Known rows, with every step that occurs
T > W > P > K: [-1.38  1.04  0.25  1.37 -0.46  0.58 -0.64  0.32  1.73 -1.74 -0.06  0.39
 -0.57 -0.50  0.56  2.50  1.00 -3.36  1.18  0.53  0.38  0.36  2.45 -0.15
  2.45 -0.35]
R > P > N: [ 0.39 -1.28 -0.27 -0.29  0.38 -0.15 -0.87 -0.17  5.75  0.25 -0.89  0.51
  0.58  0.13 -0.50 -5.55  0.27  1.45 -0.76 -0.22 -0.27  1.23  2.62 -0.44
  0.55  1.21]
N > A > P > K: [-0.73 -0.17 -0.82  0.11 -0.99 -1.78  0.29  0.54 -0.39 -0.23  0.00  0.09
  0.01  0.52  0.28  5.55 -0.76 -1.81  0.27  0.03  1.03  1.66  3.18 -0.14
  0.37  1.12]
T > W > K: [-1.17  1.14  1.70  0.53 -0.11  1.90 -0.22  0.77  3.01 -1.58  0.13  0.12
 -0.07 -0.21 -0.36  2.02 -0.98 -2.89  1.00 -0.02 -0.30  0.13 -0.06  0.82
  1.03 -0.11]
N > P: [ 0.96  0.21  0.06 -0.37  0.02 -0.85 -0.69  0.53  3.91 -0.45  0.52  0.04
  0.00  0.65  0.43 -0.34 -0.35 -0.89 -1.94  0.08  1.58  2.85  2.99 -0.38
 -0.34 -0.15]
T > W > K > A > N > P > R: [-1.99  1.09  2.24  0.30 -0.38  0.76 -1.34  2.10  6.93 -2.56  1.40  0.23
  0.41  1.13 -0.48 -1.02 -2.78 -4.13  2.19 -0.14  1.79  0.17  0.62  1.09
  1.59  1.79]
N > A > P: [-0.01 -0.19 -0.24 -0.27 -1.07 -1.66 -0.25  0.40  0.74 -0.86  0.09 -0.23
  0.08  0.58  0.01  2.29 -0.51 -1.30  0.20 -0.30  0.56  2.49  2.69 -0.52
 -1.21  0.76]
A > N > P: [-0.04  0.05  0.50 -0.24 -0.74 -1.78 -0.71  1.00  5.43 -0.54  2.04 -0.19
  0.60  1.34  0.34 -1.09 -1.11 -0.54 -0.43 -0.41  1.18  3.73  0.91 -0.66
 -0.76  0.34]
P > W: [ 0.74 -0.60 -0.23 -0.21 -0.33  0.77 -0.11  0.22  0.99 -0.09 -0.82 -0.01
  0.20  0.00  0.08 -2.77  0.85 -0.59 -0.07 -0.41  0.99  0.26 -1.75 -0.07
  0.48  0.20]
S > P: [-1.08  0.22 -0.76  0.15  3.28 -0.35 -0.38  0.36 -1.28  0.06 -0.78 -0.40
 -0.63 -0.78 -0.37  0.16  0.53  1.30  0.39  0.20  1.25  0.60  2.24 -0.79
 -0.07  0.26]
P > K: [-0.85 -0.14 -0.81  0.54 -0.08 -0.16  0.48  0.19 -1.46  0.76 -0.14  0.36
 -0.15 -0.06  0.30  3.93 -0.24 -0.63  0.09  0.35  0.54 -1.07  0.64  0.46
  2.06  0.55]
T > W > K > A > N > P: [-2.58  1.08  2.79  0.62 -0.24  0.59 -1.67  1.60  7.61 -1.66  1.45 -0.05
 -0.07  0.92 -0.49 -1.12 -1.84 -3.47  1.72 -0.31  1.38  1.48  1.38  0.82
  1.26  1.23]
W > K > T: [-0.34  0.90  2.05  0.20 -0.30  0.06  0.14  0.38 -0.79 -0.29 -0.20 -0.27
 -0.14  0.30 -1.22  1.08 -0.96 -1.40 -0.02  0.01  0.57 -2.21 -0.18  2.23
  0.86  1.79]
W > K > A > P > N: [-1.97 -0.40  2.53  0.57  2.62 -0.59 -1.92  1.09  4.20 -0.90  0.00  0.37
 -0.18 -0.13 -0.84 -0.54 -1.56 -0.04  1.91  0.02  1.65 -1.23  2.76  1.52
 -0.01  3.47]
T > W > A > P: [-1.79  0.30  0.23  0.67  0.48 -0.11 -1.84  1.25  5.66 -1.75  0.04  0.15
  0.59 -0.15 -0.47 -0.84 -0.05 -1.79  1.85 -0.63 -0.53  2.13  2.45 -0.60
 -0.55  0.42]
W > K > A > N > P: [-2.21  0.45  2.59  0.42 -0.31 -0.89 -0.74  1.36  4.98 -0.79  1.69 -0.08
  0.12  1.16 -0.52 -0.61 -2.40 -1.58  1.50 -0.38  2.26  1.15  0.80  1.17
  0.63  2.53]
P > N > W: [-0.45 -0.55 -0.35 -0.42  2.06 -1.08  0.17  0.25  4.89 -1.21 -0.27  0.02
  0.44  0.48 -0.58 -5.16  0.89 -1.96 -2.09  0.54  0.96 -0.75  0.85 -0.50
 -0.60  0.15]
S > P > N > A: [-1.09  0.23 -0.60 -0.74  3.43 -1.13  0.72  0.86  4.00 -0.70 -2.23 -0.48
  0.23 -0.33 -0.34 -2.22  0.90  1.34 -1.02  0.10  2.26  1.41  2.01 -1.36
 -0.88  2.18]
N > W > A > P > K > T: [-2.28 -0.40 -1.06  0.73  0.36 -2.85 -0.73  0.81  0.46 -0.94  0.56 -0.11
  0.31  1.02 -1.54 -1.30  0.15 -4.19 -0.52  0.11  0.82 -0.87  3.79  0.56
  0.59  0.91]
T > W > A: [-1.89  0.80  0.13  0.37 -0.33  0.79 -0.20  0.96  5.58 -1.50 -0.67  0.02
  0.86  0.01 -0.44 -2.44  0.42 -2.01  1.10 -0.56 -0.70  1.26  0.01 -0.55
  0.13  0.37]
K > A > P: [-1.66 -0.65  0.99  0.71  1.03 -0.86 -2.99  0.30  0.42  0.05  0.61  0.12
 -0.79  0.04 -0.50 -1.31 -0.49  0.10  2.34 -0.06  0.76 -0.97  3.52  0.51
  0.23  1.49]
N > P > K > W: [-0.33  0.09 -0.07 -0.37 -1.35 -0.29 -1.29  0.61  3.93  0.37  0.14  0.67
  0.02 -0.39  0.49  3.27 -0.52 -2.99 -1.34  0.32  1.92  1.42  2.88  0.03
  1.79 -0.24]
A > N > P > W: [ 0.52 -0.42  0.28 -0.47 -0.94 -1.18 -0.87  1.16  6.44 -0.56  1.39 -0.21
  0.74  1.37  0.41 -3.36 -0.36 -1.19 -0.46 -0.79  2.22  3.94 -0.66 -0.72
 -0.28  0.54]
P > K > W: [-1.46 -0.19 -0.13 -0.04 -1.11  0.63 -0.79  0.00  0.06  0.93 -0.40  0.73
  0.05 -1.16  0.08  3.96 -0.11 -2.29  0.51  0.25  0.33 -1.59 -0.31  0.38
  2.37 -0.04]
P > K > T > W > A > N: [-2.89  0.75  0.30  0.82 -1.29 -0.71 -0.69  1.20  3.51 -0.13  0.15 -0.14
  0.75  0.79 -0.97 -0.29  0.07 -2.40  1.29 -0.40 -0.11 -1.36 -0.67  0.79
  2.44  1.88]
S > P > W: [-0.57 -0.21 -0.80 -0.06  2.88  0.35 -0.53  0.55 -0.26 -0.05 -1.55 -0.38
 -0.46 -0.74 -0.28 -2.37  1.22  0.86  0.32 -0.20  2.31  0.73  0.75 -0.88
  0.41  0.49]
N > W: [-0.60 -0.23 -0.72  0.03  0.03 -0.85  0.49 -0.18 -0.20 -0.91  0.89 -0.22
 -0.14  0.76 -0.63 -2.16  0.40 -3.50 -1.16  0.45  0.39 -0.31  1.01 -0.24
  0.04 -1.59]

Rows
[-1.81 -0.61 -1.04  0.38  0.90 -2.44 -0.40  0.84  2.18 -1.79  0.94 -0.06
  0.65  0.76 -1.10 -2.72 -0.09 -3.59 -0.06 -0.15  0.50  1.60  3.09 -0.54
 -1.41 -0.13]
N > W > A > P
[-1.22  0.41 -0.41  0.98 -0.67 -1.95  0.12 -0.31 -2.25 -1.37  0.52 -0.13
 -0.79  0.74 -0.70 -0.62  1.38 -5.37 -1.10  1.01  1.67 -1.87  3.41  0.67
  2.07 -0.24]
N > W > P > K > T
[-0.17 -1.40 -0.86 -0.24  0.59 -0.86 -0.54 -0.31  5.63 -0.62 -0.23  0.34
  0.42  0.74 -1.06 -7.38  0.49 -1.37 -1.84  0.13 -0.15  0.87  3.57 -0.59
  0.58  0.01]
R > P > N > W
[-0.90  0.12 -0.54 -0.46 -0.81 -2.22  0.50  2.14  6.97 -1.81  1.05  0.08
  2.21  1.58 -0.21 -2.98 -2.08 -1.30  0.57 -0.87  1.54  3.38 -0.38 -0.64
 -1.14  2.35]
W > A > N > P > R
[ 0.39 -0.99  0.41 -0.03  2.92 -1.28 -2.21  0.67  4.65 -0.65 -0.03  0.35
  0.25 -0.36 -0.06 -1.06  0.04  1.32  0.05  0.07  0.56  0.70  3.08 -0.27
 -1.30  1.48]
A > P > N
[ 0.44 -0.71  1.00  0.10 -1.85  0.83 -0.79  0.04  1.24  0.09 -0.88  0.13
  0.08  0.60 -1.39 -4.42 -0.30 -1.32 -0.04 -0.73  0.50 -0.03  1.02  1.54
  2.20  1.52]
R > P > W > K > T
[ 0.23 -0.91 -0.52 -0.75 -0.86 -0.74  0.36 -0.05  6.42 -0.24 -1.46  0.21
  0.87  0.69 -0.47 -5.19  0.18  0.39 -1.37 -0.43 -0.01  2.43  2.49 -0.76
  0.18  1.87]
R > P > N > A
[-3.27 -0.08  0.96  0.97 -0.52 -2.15 -0.98  0.24  1.87 -1.65  1.96 -0.34
 -0.41  1.25 -0.76 -5.46  0.29 -3.47  1.86  0.05  1.57 -0.41  1.21 -0.07
  0.54  0.82]
K > A > N > W > P
[-0.58 -1.11  0.16 -0.10  0.78 -0.53  0.13  0.20  5.55 -1.09 -0.11  0.40
  0.50  0.63 -1.34 -5.33 -0.64 -2.23 -1.46  0.11  0.22  0.90  3.21  0.30
  0.84  0.73]
R > P > N > W > K
[-0.65  0.74  0.41  1.08 -0.67 -1.27 -0.38 -0.19 -2.13 -0.51 -0.40  0.11
 -0.69  0.03 -0.12  1.89  1.10 -2.00  0.08  0.60  1.38 -1.73  2.59  1.04
  2.37  1.48]
W > P > K > T
[ 0.53  0.44 -0.18  0.27 -0.23 -0.56  0.43  0.48 -0.89 -2.48 -0.11  0.44
  0.32 -0.03  0.26 -0.15 -0.34 -1.75  1.25  0.46  1.23 -0.32  1.05 -0.02
  0.23  1.03]
W > P > R
[-1.12  0.72  0.82  0.33 -1.18 -1.17 -1.85  1.22  5.85 -0.37  1.68 -0.18
  0.10  1.40 -0.17  0.40 -0.58 -2.86 -0.40 -0.06  1.30  1.21  1.79  0.33
  2.00  0.67]
A > N > P > K > T > W
[-1.03  0.15  0.30  0.13  2.84  0.70  0.22  1.03 -0.31 -0.63 -1.39 -0.27
 -0.36 -0.76 -0.64 -0.06 -0.04 -0.11  0.65 -0.22  2.65  0.76  0.42  0.17
  0.64  1.36]
S > P > W > K
[ 0.71 -1.39 -0.64 -0.05 -1.61  0.75 -0.83 -0.31  2.16  0.33 -0.65  0.32
  0.21  0.42 -0.44 -5.21  0.49 -0.13  0.01 -0.74 -0.07  1.80  1.14 -0.23
  1.61  0.09]
R > P > W
[-2.07 -0.26  2.08  0.42 -0.54  0.46 -0.37  1.03  2.84 -0.47  0.36 -0.06
  0.31  0.65 -0.67 -3.15 -1.13 -1.39  2.59 -0.82  1.99 -0.58 -2.78  1.29
  1.22  2.56]
P > W > K > A > N
[-2.41  0.29  2.70  0.78  2.24  0.95 -2.72  1.27  7.32 -1.74 -0.16  0.40
 -0.32 -0.33 -0.80 -1.40 -1.01 -1.85  2.20  0.01  0.82 -1.08  2.69  1.10
  0.84  2.19]
T > W > K > A > P > N
[-0.19  0.42  0.27 -0.41 -1.26  0.32 -1.02  0.37  0.97 -2.10 -0.43  0.82
  0.51 -1.25  0.03 -0.18 -0.22 -3.50  1.42  0.28  0.93 -1.01 -0.20 -0.06
  0.59  0.25]
K > W > P > R
[-3.20 -0.33  0.42  0.94 -0.59 -0.96 -0.66  0.57  0.47  1.05  1.01  0.15
 -0.21  0.65 -0.17  0.68 -0.93 -0.38  2.40 -0.05  1.10 -1.79 -0.18  0.71
  2.61  2.21]
P > K > A > N
[ 0.08 -0.23  0.69 -0.24 -1.11 -0.70  0.38  0.97  1.49 -1.36 -0.42 -0.10
  0.34  0.58 -0.19  1.94 -0.95 -2.63  0.70 -0.69  1.74  2.54  1.05  0.42
 -0.66  1.75]
N > A > P > W > K
[-0.31 -1.33 -1.10  0.02 -1.64  0.13 -0.21  0.36  4.39 -0.09 -1.28  0.31
  1.15  0.49 -0.74 -6.91  0.42 -0.26  0.48 -1.28 -0.11  2.77  0.86 -0.46
  0.89  1.38]
R > P > W > A
[-2.42 -0.21  0.11  0.82 -0.05 -0.10 -0.56  0.13 -0.97  1.07 -0.28  0.33
 -0.66  0.11 -0.09  1.40 -0.22 -0.61  1.46  0.34  1.28 -2.80  1.29  0.98
  2.99  1.77]
P > K > A
[-2.92  0.28  2.55  0.64 -0.28 -0.31 -0.25  0.94  1.99 -0.40  1.31 -0.07
  0.11  0.72 -0.80 -0.40 -2.18 -0.95  2.80 -0.43  1.09 -0.86 -1.43  1.54
  0.80  2.65]
W > K > A > N
[-2.15 -0.18  1.35  0.02  2.08 -0.63  0.11  0.67  5.12 -1.43 -0.24  0.11
  0.15  0.63 -1.27 -5.00 -0.38 -2.82 -0.63  0.49  1.81 -2.24  1.01  0.94
  0.36  1.91]
P > N > W > K > A
[-0.69  0.24 -0.39  0.59 -0.10 -1.59  0.31 -0.27 -0.38 -2.36  0.82 -0.13
 -0.45  0.50 -0.31 -2.35  1.18 -4.44 -0.81  0.62  1.16  0.65  2.64 -0.47
 -0.07 -1.27]
N > W > P
[-1.85 -1.20  0.78  0.19  0.72 -0.55 -0.77  0.16  5.96 -0.85 -0.23  0.40
  0.12  0.85 -1.66 -7.35 -0.63 -2.13 -0.44  0.10  0.78 -0.56  3.69  0.73
  1.58  1.74]
R > P > N > W > K > A
[ 0.25  0.09 -0.61  0.13 -0.33 -0.97 -0.20  0.67  2.52  0.24  0.46  0.37
 -0.16  0.58  0.67  3.30 -0.58 -1.37 -1.69  0.39  2.01  1.92  3.64  0.01
  1.56  0.39]
N > P > K
[-1.09  0.59 -0.01  0.30 -1.43 -0.95 -1.22  0.63  0.97 -0.68 -0.26 -0.17
 -0.39  0.69 -0.47  3.56 -0.07 -3.51  0.32  0.03  0.57 -0.04  3.61  0.55
  1.41  1.09]
N > A > P > K > T > W
[-2.46 -0.25 -0.30  0.92 -2.35 -0.69 -1.22  0.65  4.79  0.30  0.13  0.17
  0.81  1.03 -1.41 -3.12 -0.39 -1.79  1.36 -0.79 -1.11  0.53  2.00  0.46
  3.19  1.80]
R > P > K > T > W > A > N
[-0.99  1.15  0.65 -0.32 -1.32 -0.89 -1.39  2.01  7.70 -2.11  0.42 -0.29
  1.45  1.59 -1.06 -4.92 -0.90 -3.30  0.25 -0.58  0.99  0.51  0.36  0.41
  0.46  1.92]
K > T > W > A > N > P > R
[-0.63 -0.45 -0.46 -0.12 -0.42 -0.02  0.59  0.93  3.57 -0.61 -1.43  0.00
  1.24  0.24 -0.32 -4.83  0.95 -0.65  0.38 -1.04  1.05  1.29 -2.01 -0.32
 -0.22  1.61]
P > W > A
[-2.08 -1.06  0.63  0.37  2.79 -1.70 -2.82  0.56  4.38 -0.97  0.42  0.12
 -0.43  0.48 -0.99 -5.33  0.30 -1.32  0.66  0.40  1.51 -1.60  4.35  0.13
 -0.23  1.52]
K > A > P > N > W
[-0.87  0.72  0.36  0.21  0.20 -0.25 -2.21  1.43  3.42 -1.93 -0.48 -0.03
  0.86  0.40 -1.41 -2.80 -0.42 -2.57  1.55 -0.29 -0.18 -1.65  1.66  0.86
  0.38  1.76]
K > T > W > A > P > R
[-1.91 -0.12 -0.60  0.85 -1.73  0.13 -1.15  0.36  3.28  0.40 -0.98  0.32
  0.37  0.49 -1.38 -2.69  0.32 -1.89  0.37 -0.43 -0.79 -0.30  3.36  0.70
  3.53  1.46]
R > P > K > T > W > A
[-0.71 -0.08 -0.09  0.17 -0.78 -1.93 -0.38  1.10  4.19  0.14  1.96  0.15
  0.45  1.18  0.53  2.10 -1.34 -1.14 -0.39 -0.11  1.70  2.91  1.30 -0.31
  1.00  0.78]
A > N > P > K
[-1.32  0.39  1.04  0.16  1.64 -0.66 -2.80  1.27  7.68 -1.34 -1.15 -0.13
  0.78  0.13 -1.39 -5.14  1.07 -1.07  0.32 -0.40  0.05 -0.74  2.56  0.43
 -0.30  2.25]
K > T > W > A > P > N
[-0.80  1.10  0.78  0.91 -0.29  0.73 -1.09  0.21  2.96 -2.30  0.00  0.10
 -0.44 -0.37  0.34 -0.64  1.25 -2.83  1.02  0.24  0.13  1.23  2.00 -0.51
  0.67 -0.74]
T > W > P
[ 0.37 -0.51 -0.37 -0.46 -1.22 -1.04 -0.27  0.55  1.73 -0.93 -0.57 -0.21
  0.26  0.69  0.10 -0.13  0.13 -1.75  0.31 -0.63  1.38  2.64  1.20 -0.55
 -0.85  0.95]
N > A > P > W
